What can hang from each mark:
pebifim: turob
turob: nugiz pebifim
soso: muvot nugiz
dasutus: lafi muvot
rala: lafi nibo
fota: nalog nibo nugiz
nibo: rala
lafi: dasutus rala
muvot: dasutus
nugiz: fota nosopug soso

Every row comes from one small tree of marks. The marks that hang from a mark follow it in brackets, in alphabetical order. Every link used is in the known rows. Which tree was each row made from?
In the rows, 128 means zero.
Known rows:
muvot(dasutus(lafi(rala))): [133 147  94 170  93 185 109 118  85 201 152 132 125  77 172 132 103 147
 127 177 189  71 180 169  90 166 103 195]
nibo(rala): [135 109 103 153  82 152 104 140 117 188 132 113 134  94 135 135  98 154
 117 139 171  86 139 122  95 152 100 186]
nibo(rala(lafi(dasutus(muvot)))): [113 114 110 165  79 192 111 145 111 210 133 118 117  83 170 132 109 162
 101 148 194  99 168 155  79 128 117 176]
pebifim(turob(nugiz)): [161 104 126 131  76 151  79 118 102 165 116 106 154 128 123 152 114 145
 137 103 168  90 123 161  94 152  87 194]
soso(muvot(dasutus(lafi))): [133 128  83 175 102 170 128 146  73 192 163 122 123  94 180 122 106 164
 130 165 169  56 151 180  86 164 114 206]
fota(nalog nibo nugiz): [116 135 119  72  83 161 126 134 134 163 137 119 184 100 130 142 103 158
 118 142 159  96 138 114  84 170 127 166]
fota(nugiz): [144 115 114 112  73 165 110 140 104 165 129 115 146 110 123 147 112 159
 119 141 161  86 135 134  94 154 120 193]
nugiz(fota nosopug soso(muvot)): [142  96 102 105  89 170 126 148 110 134 128  98 126 114 149 105  90 173
 148 120 150  82 120 175 109 159 138 155]
rala(nibo): [145 107 118 151  86 149 114 121 112 164 133 106 128  94 128 132  94 150
 126 125 171 100 136 135  97 154  98 169]
turob(nugiz(fota soso) pebifim): [152  89 111 107  66 155 108 120 102 147  84 100 157 118 124 145 101 168
 152  93 130  85 118 167  96 156 102 159]
rala(lafi(dasutus) nibo): [141 107 120 157  91 189 118 115 108 177 125 101 131  87 152 137  91 160
 127 136 199 123 152 152  88 139 105 161]
rala(lafi(dasutus(muvot)) nibo): [124 111 127 165  84 190 121 126 107 186 135 111 110  83 161 130 104 158
 111 133 191 113 164 169  83 132 114 162]
fota(nalog nugiz(nosopug soso)): [142 120 124  56  70 181 120 146 130 153 128 123 167 126 137 127 100 159
 127 124 162  97 143 144 103 167 131 175]
pebifim(turob(nugiz(fota(nibo) nosopug))): [140 114 143  95  79 167  75  93 129 138  96 100 158 122 131 150 108 164
 157  93 170 109 115 160 106 155 124 146]
rala(lafi(dasutus(muvot))): [127 114 116 151  68 197 118 141 100 191 142 115 114  99 163 128 111 162
 110 144 184 103 165 172  82 139 123 178]
muvot(dasutus(lafi)): [142 130  92 163  82 177 118 135  81 199 153 124 121 102 165 132 107 163
 123 157 179  72 164 165  94 163 110 199]
nugiz(fota(nibo) nosopug): [128 118 126 100  73 172 109 111 133 143 121 105 133 106 138 130  94 175
 145 124 165 108 129 137 110 162 141 141]
fota(nalog): [139 124 113 114  79 149 127 138 119 167 147 110 155 109 134 120  92 147
 125 134 166  88 131 128  99 175  98 174]
soso(nugiz(fota(nibo(rala)) nosopug)): [104 122 120 120  65 170  94 109 144 173 126 115 124  74 165 150  91 174
 134 134 163 101 128 119 113 150 140 142]
nibo(rala(lafi(dasutus))): [129 109 104 157  85 190 109 133 114 202 122 108 139  87 160 142  95 165
 116 150 200 109 156 137  85 136 106 177]
lafi(dasutus(muvot) rala(nibo)): [115 124 134 173  81 180 116 114 114 184 143 116 115  57 157 127 105 132
 104 148 182  93 166 170  77 144 110 162]
dasutus(lafi(rala(nibo)) muvot): [124 142 119 181  97 164 109 104 105 198 145 129 104  62 166 123  99 136
 116 157 186  86 186 170  82 152 105 168]
turob(nugiz(nosopug soso) pebifim): [160  94 131 108  54 178  87 108 118 158  90 123 149 133 141 150 110 164
 158  95 140  99 136 171  99 155 104 189]
lafi(dasutus rala): [134 120 117 148  72 186 112 118 110 180 138 111 138  80 150 134  99 139
 119 161 182  93 154 154  82 156 109 179]
turob(nugiz(nosopug soso(muvot)) pebifim): [152  92 122 121  76 171  97 119 110 152 101 119 152 126 155 141 111 163
 165 104 130  82 123 186  94 155 107 196]
muvot(dasutus(lafi(rala(nibo)))): [129 147 105 184 107 178 110 104  91 196 146 127 121  58 171 133  94 142
 128 166 196  80 177 167  89 161  95 175]
lafi(rala): [139 126 111 143  83 164 103 117 112 171 138 117 135  86 137 132  97 140
 128 156 173  87 151 142  95 163  99 181]
turob(nugiz(fota)): [138  99 125 130  79 150 104 122 110 150 112  80 135 100 130 139 102 154
 145  98 150  80 111 148 106 162 115 169]
soso(muvot nugiz): [131 108  99 152  74 154 116 139  99 174 163 116 119  90 165 135 102 156
 132 153 141  69 121 150  97 158 113 197]
fota(nalog nibo(rala)): [106 130 108 112  92 145 121 134 147 188 142 117 171  85 144 129  92 154
 115 140 172  94 142 102  86 166 106 158]
turob(nugiz(nosopug)): [147 103 146 131  66 172  82 107 124 161 118 105 128 117 145 145 110 148
 148 100 162  94 129 153 109 161 117 198]
nugiz(fota(nalog nibo(rala)) soso): [105 117  90  78  95 147 138 150 145 165 127 103 173  88 137 113  80 170
 122 121 160  90 136 116  88 166 123 122]
nugiz(fota(nalog nibo) nosopug soso): [122 120 114  53  78 170 132 132 146 137 126 107 161 112 142 108  83 173
 141 111 159 108 134 140 104 175 140 121]

Write each row's tree:
[143 104 110  89  84 183 115 154 111 148 129 120 144 120 147 128 109 169
 135 133 149  82 135 167  95 152 141 193]  fota(nugiz(nosopug soso(muvot)))
[119 134 131  78  81 164 123 114 144 140 130 104 159 103 143 119  85 164
 142 123 168 108 122 127 113 178 135 125]  nugiz(fota(nalog nibo) nosopug)
[115 116 105 114  60 157 116 118 120 162 141 108 129  82 150 144  94 174
 131 137 144  93 124 128 101 158 134 147]  soso(nugiz(fota(nibo)))
[151 108 146 123  62 169  87  90 114 143  79 102 145 117 138 155 104 163
 165 100 146  98 107 161 117 160 107 161]  turob(nugiz(fota nosopug) pebifim)
[139 137 111 174 104 163 106  94 108 189 135 120 125  65 157 132  87 139
 132 159 194  97 174 151  86 159  96 167]  dasutus(lafi(rala(nibo)))
[148  86 103 129  81 154 111 132  99 159 109 114 159 117 144 140 110 161
 155 110 122  72 122 179  80 155  96 197]  turob(nugiz(soso(muvot)) pebifim)
[118 124  89  89 104 172 147 181  94 162 157 119 173 103 154 118 107 160
 120 145 147  53 132 169  85 170 120 191]  fota(nalog nugiz(soso(muvot(dasutus))))
[126 143 108 165  80 171 108 119  98 202 151 134 109  79 169 123 108 141
 115 168 179  77 187 170  80 157 113 186]  dasutus(lafi(rala) muvot)
[119 125 124 157  65 187 115 128 107 189 149 121 119  76 159 125 113 137
 102 160 175  82 167 172  76 149 118 180]  lafi(dasutus(muvot) rala)
[132 118 127 164  88 180 113 103 116 176 131 107 136  61 148 136  92 135
 121 150 190 103 154 151  82 151 101 161]  lafi(dasutus rala(nibo))
[100 130 106 119  95 186 126 128 143 199 133 112 177  79 166 135  88 163
 115 150 201 117 159 119  75 152 115 150]  fota(nalog nibo(rala(lafi(dasutus))))
[115 130 111  87  87 147 137 130 133 149 135  98 167  94 131 118  83 163
 130 129 160  96 122 121  98 178 122 128]  nugiz(fota(nalog nibo))
[124 127 123  39  73 182 121 138 147 152 129 129 179 119 139 131 101 168
 128 124 159 106 150 134  91 168 145 160]  fota(nalog nibo nugiz(nosopug soso))
[132 114 146 106  65 169  89  80 131 143  80 107 157 109 140 159 106 171
 166 100 143 106 113 150 107 159 123 149]  turob(nugiz(fota(nibo) nosopug) pebifim)
[123 123 112 155  73 187 107 135  94 174 169 128 106  89 189 137 108 161
 139 154 152  65 123 174 115 159 124 205]  soso(muvot(dasutus) nugiz(nosopug))
[133 113 118 143  68 172 103 125 111 166 156 121 110  97 177 137 101 158
 144 147 148  82 121 157 111 157 126 196]  soso(muvot nugiz(nosopug))
[135  88 120 108  90 168 110 135 117 132 114  87 133 111 155 120 100 163
 161  90 139  75 113 182 107 162 137 170]  turob(nugiz(fota nosopug soso(muvot)))
[120 122 102  47  79 165 134 153 135 160 135 124 188 111 128 131 101 166
 117 129 150  94 150 128  78 168 132 162]  fota(nalog nibo nugiz(soso))
[145  89 128  96  70 173  99 124 123 138 104  91 131 119 140 129 101 163
 154  81 149  92 123 169 113 160 133 163]  turob(nugiz(fota nosopug soso))
[138  91  83 112  96 152 140 162  98 142 135  92 135 104 140 105  90 171
 137 125 141  70 119 167  95 160 125 158]  nugiz(fota soso(muvot))
[ 90 132 105 106  80 145 123 126 143 180 142 109 157  64 160 139  82 163
 121 140 157  87 120 102 100 167 119 133]  soso(nugiz(fota(nalog nibo(rala))))
[166  87 110 107  73 157  88 135 103 160 113 110 160 138 122 141 112 155
 136  93 158  89 135 174  85 150  95 190]  pebifim(turob(nugiz(soso)))
[103 136 127  94  92 160 117 120 156 162 121 106 161  86 149 123  83 163
 135 127 176 103 125 112 109 169 128 125]  nugiz(fota(nalog nibo(rala)) nosopug)
[157  89 111 117  61 160 101 121 106 165  98 117 159 126 129 149 111 162
 147 100 133  86 135 164  85 154  93 192]  turob(nugiz(soso) pebifim)
[155 104 125 121  82 148  87 117  98 146 103  89 152 121 118 146 105 154
 144  96 164  87 105 164 104 154  97 162]  pebifim(turob(nugiz(fota)))
[101 130 105 101  98 141 130 134 144 170 128 100 171  79 138 124  83 161
 122 133 168  92 124 105  95 169 115 126]  nugiz(fota(nalog nibo(rala)))
[150  97 111  93  67 175 115 136 117 139 118 103 124 121 135 115  91 174
 141 111 160  98 132 158 114 159 133 149]  nugiz(fota nosopug soso)
[146 103 127 131  68 150 100 104 102 152  86  96 152 108 127 155 103 160
 154 104 139  86 105 154 104 159  96 164]  turob(nugiz(fota) pebifim)
[117 129 123 112  81 160 126 128 120 147 151 103 133  88 177 120  83 155
 149 140 148  78  98 150 121 177 127 151]  soso(muvot nugiz(fota(nalog) nosopug))
[137 109 126 103  84 149  89 110 116 145 103  94 166 114 121 150 108 162
 145  97 162  96 114 154  93 155 112 147]  pebifim(turob(nugiz(fota(nibo))))
[105  99  77 111 109 149 134 159 127 160 129 100 152  83 146 114  90 178
 128 130 147  76 130 140  83 151 134 142]  nugiz(fota(nibo(rala)) soso(muvot))
[164 108 145 122  70 169  64 104 113 155 107 112 146 137 134 151 114 148
 149  99 176 102 123 168 107 153  99 193]  pebifim(turob(nugiz(nosopug)))
[159  88 111  96  78 152  96 134 100 142 101  93 156 130 117 136 103 162
 142  84 156  87 117 176  96 152 104 158]  pebifim(turob(nugiz(fota soso)))
[108 134 130  82  63 167 117 107 144 152 143 112 144  87 164 135  84 165
 141 131 155 104 117 124 118 175 138 132]  soso(nugiz(fota(nalog nibo) nosopug))
[140 124 151 100  69 162 102  94 124 142  88 101 169 114 143 145  92 153
 164  99 148  97 100 152 118 175 100 148]  turob(nugiz(fota(nalog) nosopug) pebifim)
